Every row comes from one small tree of marks. Brackets hold a mark, then the marks that hang from it, in the order of their numbers. Every link used is in the known rows. Which tree was each row made from?
Known rows:
[k366 [k856 [k288 k144] k335 k418]]: [ 73.9 -25.8   6.4 -19.1  57.9 -36.4  16.9  10.0 -37.6 -20.7  -3.0 -65.4
   3.3  -6.2 -10.7 -30.7  37.1  14.2  -7.0  14.0 -17.4 -14.3]
[k366 [k856 k288 [k418 k144]]]: [ 42.4 -15.5   8.3 -40.8  33.1 -12.0  27.5   4.3 -33.0 -10.2  44.2 -53.3
   6.0   6.9   0.2 -23.9  12.9   7.5 -11.8  29.7  -2.8  11.7]
[k288 [k144 k335] [k856 k366 k418]]: [-26.0   9.6  14.6 -20.4  43.5 -18.3   1.1  -4.7 -47.4 -15.4 -70.2  -7.3
   5.2  13.0   2.1 -32.4   5.1   2.1  -1.9  -1.9 -11.0 -13.6]
[k418 [k144 [k335 [k856 k366]]]]: [-22.0  18.4   2.8 -25.4   9.2  -1.3  16.0 -21.2 -49.3  -5.2 -26.7   5.3
  -7.3  38.9  19.9 -21.8  -9.0  11.0 -18.8  11.1 -17.2   5.8]
[k418 k144 [k856 k288 k366]]: [ 26.4   9.1  33.6 -35.5  16.9  -3.8  10.3  -6.7 -25.0 -13.4 -15.0 -35.6
   1.6  24.6   9.3 -18.8  10.1  25.2 -12.5  19.6  -9.1  18.3]
[k288 [k856 k366]]: [  1.9  14.9  20.3 -10.4   9.1   5.6 -11.2  -4.1 -30.4  -8.8 -21.1  17.4
   1.2   4.2  -0.5  -7.4 -10.1   6.0  -3.7  -0.8  -3.4 -24.9]
[k335 k144]: [  5.3  -4.1   8.8  29.0   1.5  -9.2   7.7 -10.1  -9.9  -9.0  11.3  -5.8
   9.8  -0.9  23.1  -3.5  -4.2   7.6  -7.2  13.3  -4.1  15.6]
[k288 k144]: [ -1.9  -9.8  -8.6  11.8  16.0  -9.0   3.9   0.4  -4.5  -6.6 -14.6  -9.7
   3.9   8.4  -0.1  -7.5  11.8  24.0   0.9  -4.1  -3.2   9.1]
[k856 k288 k366]: [ 35.2  -0.4  14.7  -7.6  13.6   4.3  -4.0  -0.5 -26.9 -11.1  -7.9 -16.7
   7.9   1.7  -2.2  -5.1  -3.8   1.9  -3.0   2.9  -4.2 -15.6]
[k335 [k856 k418]]: [-14.0   2.4  -8.0 -29.7  26.7 -28.7  12.5  -3.5  -4.1   1.4   8.4  24.0
  -2.3   3.5 -17.2 -24.4   4.5  -4.1  -3.2  11.0  -2.6  -0.2]
[k335 k144 k856]: [  2.3  -0.9  -1.5  20.5  10.1 -19.9  12.8 -12.9 -19.4  -7.4  20.1  23.1
   2.9  12.7  19.8  -7.1  -7.0  25.5 -15.3  20.1  -6.8  14.7]
[k144 k335]: [-13.0   7.4   1.5   4.7  -0.6   0.0   1.4  -0.9 -17.5   0.8 -33.2 -12.3
  -5.3  10.9  13.1   3.1  -4.0  -9.2  -3.8  -2.6  -3.8   1.9]
[k418 k144 k856]: [-10.6   9.8  17.9 -27.5   2.9  -7.1  13.1  -6.6   4.4  -2.0  -7.2 -17.8
  -6.8  23.4  14.2 -13.7  14.1  24.1  -9.5  17.8  -4.3  34.5]
[k288 [k144 k335] [k856 k366]]: [-13.7  11.9  14.3   5.7  24.4  -2.1  -6.1  -5.1 -53.8 -15.1 -70.4  -5.6
   0.3  22.3   9.6 -11.2  -0.8  22.0  -7.9  -6.8 -10.9 -15.4]
[k856 k288 k335 k366 [k418 k144]]: [ 17.9  -4.3  36.0 -58.5  32.9 -10.6  12.3  -7.4 -41.2 -21.2  -6.6 -61.6
  11.7  -6.1  28.6 -36.6   9.5   9.2  -5.6  10.6 -20.1 -14.6]
[k335 k856]: [ -0.1   3.7  -9.5  -5.4   9.3 -11.1   4.9  -3.1  -9.1   1.9  12.6  27.8
  -6.5  12.8  -5.9  -2.2  -2.2  14.5  -9.3   6.9  -2.8  -2.4]
[k856 k288 k335 k418]: [ 25.6 -11.2  24.5 -34.0  33.1 -18.0   2.3  10.3 -16.7 -12.7   2.3 -51.1
   6.6 -21.1  14.7 -13.3  12.9   3.5  -0.3   3.3 -10.1 -21.6]
[k418 [k856 k335]]: [ 22.8  10.4  27.0 -13.5  11.9 -21.2  -0.9   0.0   3.8  -6.0 -35.3 -23.0
 -12.2   3.4   3.9 -11.2  27.8   6.6  -5.5   4.5 -16.0   0.0]
[k418 [k144 k335] [k856 k288 k366]]: [  7.4  17.6  35.6 -30.0  17.1  -2.4  11.2  -7.5 -40.4 -12.2 -48.0 -48.3
  -4.5  35.4  24.3 -16.4   6.2  15.2 -16.8  18.0 -13.2  21.3]
[k144 [k335 [k856 k288 k366 k418]]]: [  6.1   8.7   9.1 -33.4  41.8 -25.0  10.2  -4.8 -48.0  -8.8 -32.5  -4.3
  -0.3  15.8  -6.5 -27.5  -3.2 -12.7  -9.9  12.4 -12.0 -15.1]

Which tree is each row?
[-17.7   7.9 -11.7 -20.2  47.3 -35.8  15.2 -15.4 -41.5 -10.3 -62.0  11.4
  -0.5  26.4 -14.9 -47.1  11.7  -6.8  -5.4   5.6 -19.1  -0.8]	[k288 [k144 [k335 [k856 k366 k418]]]]
[ 44.6 -17.9  -4.4  -6.4  52.8 -30.5  21.6   9.7 -44.5 -12.4 -20.7 -53.9
   1.3  13.4 -13.7 -24.5  24.2  -1.2  -7.7  16.5  -8.3   4.1]	[k366 [k856 [k288 [k144 k335]] k418]]
[ 75.8 -14.6  17.0 -29.5  42.2 -27.8  13.7   9.5 -32.3 -13.0  14.1 -55.5
   0.0 -14.4  -7.0 -23.9  26.2  -9.8  -6.8  16.0 -14.2 -22.8]	[k366 [k856 k288 k335 k418]]
[ -6.2  18.7  -1.7  -6.5  13.1 -10.2   3.9 -15.4 -39.2  -3.3 -44.0  24.4
  -9.6  27.9  -3.4 -17.8  -6.7 -13.0 -12.0   4.2 -15.5 -10.6]	[k144 [k335 [k856 k366]]]
[ 54.2  -5.2  36.9  11.4  19.7  -9.5   0.8 -11.2 -45.7 -27.2  -9.0 -45.3
  14.2  -8.8  40.8 -12.7   0.6  14.5 -10.5  10.6 -23.0 -17.1]	[k856 k288 [k335 k144] k366]
[  9.4  -6.6   1.2 -32.4  37.1 -25.2  10.3   7.1 -16.1  -3.2  25.2   0.4
   2.2   0.2 -10.3 -13.2   0.1  11.5  -7.6  15.3   1.4  -7.9]	[k335 [k856 k288 k418]]
[ 42.1  -7.4  37.3 -11.3  37.6 -27.8   8.0 -12.4 -41.7 -28.0 -14.0 -48.9
  18.2 -17.2  28.0 -35.8   7.3  -3.8  -4.9  15.6 -22.2 -15.7]	[k856 k288 [k335 k144] k366 k418]
[-12.8  10.8  39.7 -61.5  27.3  -8.2   4.7 -10.0 -47.3 -19.7 -19.5 -28.3
   5.4  -3.6  30.0 -36.6   4.4  13.8  -6.4   7.1 -19.6 -23.9]	[k288 [k856 k335 k366 [k418 k144]]]
[ 26.8  -2.6  14.0 -10.2  43.4 -32.8  15.6 -14.3 -42.0 -19.7  12.7   2.8
  15.0   4.2   5.2 -33.6  -4.5   6.3 -13.3  27.9 -12.4  -1.2]	[k335 k144 [k856 k288 k366 k418]]
[ 29.3   8.3  21.8   0.3  36.5 -20.8   3.1  -1.3 -35.7 -15.7 -79.6 -38.1
  -3.3  32.0  -1.7 -18.6  21.6  18.8 -10.4   6.7 -15.0  12.9]	[k418 [k856 [k288 [k144 k335]] k366]]
[ 29.6   0.7  41.8 -36.5  17.3 -10.2   9.2   4.4 -17.2 -13.4  -2.3 -67.6
  -6.0  11.7  37.3  -5.2  20.8  47.4 -17.0  16.4 -14.3  11.9]	[k418 k144 [k856 k288 k335]]
[  6.9  -5.0   9.7 -16.2  48.7 -21.5   7.7  -1.0 -43.4 -17.6 -59.3 -43.2
  10.7  10.8  -0.5 -32.9  11.0  -3.3  -1.2   1.7 -12.6  -4.4]	[k856 [k288 [k144 k335]] k366 k418]
[ 46.8 -12.0  19.4  -3.3  33.4  -9.6  -2.2  -1.1 -40.8 -23.7 -36.7 -49.0
   8.0   0.8  13.9 -17.1  17.3  27.9  -4.9  -4.5 -21.7 -23.7]	[k856 [k288 k144] k335 k366]
[ -5.2   4.7  25.4 -56.1  23.6 -14.7  14.2 -18.1 -31.2 -15.3 -22.7 -36.9
   6.5  -3.6  22.1 -47.8  13.8  -8.2  -1.1   6.9 -24.4  -7.7]	[k856 k335 k366 [k418 k144]]
[ 61.2 -14.3   2.9 -21.9  38.4 -22.3  16.1   9.4 -24.6  -6.9  26.6 -32.8
   2.9  -5.6 -26.0 -19.4  15.9 -16.4  -5.0  21.9  -0.4  -5.5]	[k366 [k856 k288 k418]]
[ -2.2   8.4  31.1 -25.9  13.2  -3.4  13.3   4.4 -24.6  -7.2 -22.8 -56.1
  -7.4  31.9  31.8   1.9   6.0  34.3 -18.3  19.3  -4.8  30.5]	[k418 [k144 k335] [k856 k288]]
[ 45.8 -13.6  32.0  17.3  15.5 -11.2   4.1   0.5 -30.6 -21.9  15.4 -53.3
  10.9 -11.9  49.5   4.7   0.8  32.5 -12.6  12.8 -13.9  -5.8]	[k856 k288 [k335 k144]]
[ -3.6 -14.1   3.9 -11.0  44.9 -21.4  10.8   9.9 -28.2 -12.4 -33.5 -51.7
   8.2   6.3   9.7 -15.2  10.8  13.2  -1.7   3.0  -3.5   5.0]	[k856 [k288 [k144 k335]] k418]
[ 55.4 -16.7  22.4 -48.3  36.8 -18.7  25.7   4.0 -42.5 -16.7  31.5 -75.1
   2.4  -2.2  17.3 -27.2  24.1  12.6 -13.0  25.2 -16.3  -5.4]	[k366 [k856 k288 k335 [k418 k144]]]
[ 28.2  -8.4  10.5 -37.0  33.0 -13.4  29.3   3.3 -48.5  -9.4  11.1 -64.1
   0.0  17.0  14.1 -20.2   8.3  -1.3 -15.8  28.0  -6.6  12.2]	[k366 [k856 k288 [k418 [k144 k335]]]]
[ -0.6   6.0   4.7  -9.7  33.3 -37.3  16.9 -25.3 -29.3 -14.0  -5.3  27.6
  10.6   6.6  -4.6 -46.1  -1.1 -11.1  -8.5  24.6 -15.4   4.7]	[k335 k144 [k856 k366 k418]]
[ -2.3  18.4  23.4 -31.3   7.6  -7.8  11.2 -17.4 -12.2  -7.6 -34.1  -9.7
  -3.1  26.2   2.0 -30.7  13.8   8.5  -9.2  17.2 -13.6  23.6]	[k418 k144 [k856 k366]]
[-21.7   9.7   2.1 -54.2  28.8 -20.5  21.1 -20.2 -30.4  -7.4   0.6  13.9
   3.3  18.4  -2.3 -46.3   0.6   0.4  -8.9  18.8 -13.1   6.2]	[k335 [k856 k366 [k418 k144]]]
[-37.3   2.1   9.2 -13.9  39.3 -19.4   3.2   7.6 -32.7 -10.7 -46.0 -17.0
   2.1   8.8  11.6 -15.5   5.8  18.1  -3.4  -0.7  -2.2  -3.8]	[k288 [k144 k335] [k856 k418]]
[  9.3   8.4  42.3 -14.8  33.4 -25.9   0.8 -13.7 -47.9 -26.2 -27.1 -14.4
  13.0 -15.2  31.5 -35.2   1.7   2.0  -6.7  11.9 -21.8 -25.2]	[k288 [k856 [k335 k144] k366 k418]]
[ 12.3   7.6   3.1  16.7  14.2 -19.6  10.3 -24.8 -36.3 -13.0  -2.3  31.0
   5.4  17.0   8.2 -24.4  -8.9   7.0 -14.1  19.2 -15.9   3.8]	[k335 k144 [k856 k366]]
[  7.2  -4.2  19.5  -1.9  24.4  -7.9  -7.4   7.5 -30.1 -17.0 -23.8 -23.9
  -0.7  -0.9  26.2  -0.8  12.8  52.5  -6.5  -8.5 -12.3 -23.8]	[k288 k144 [k856 k335]]
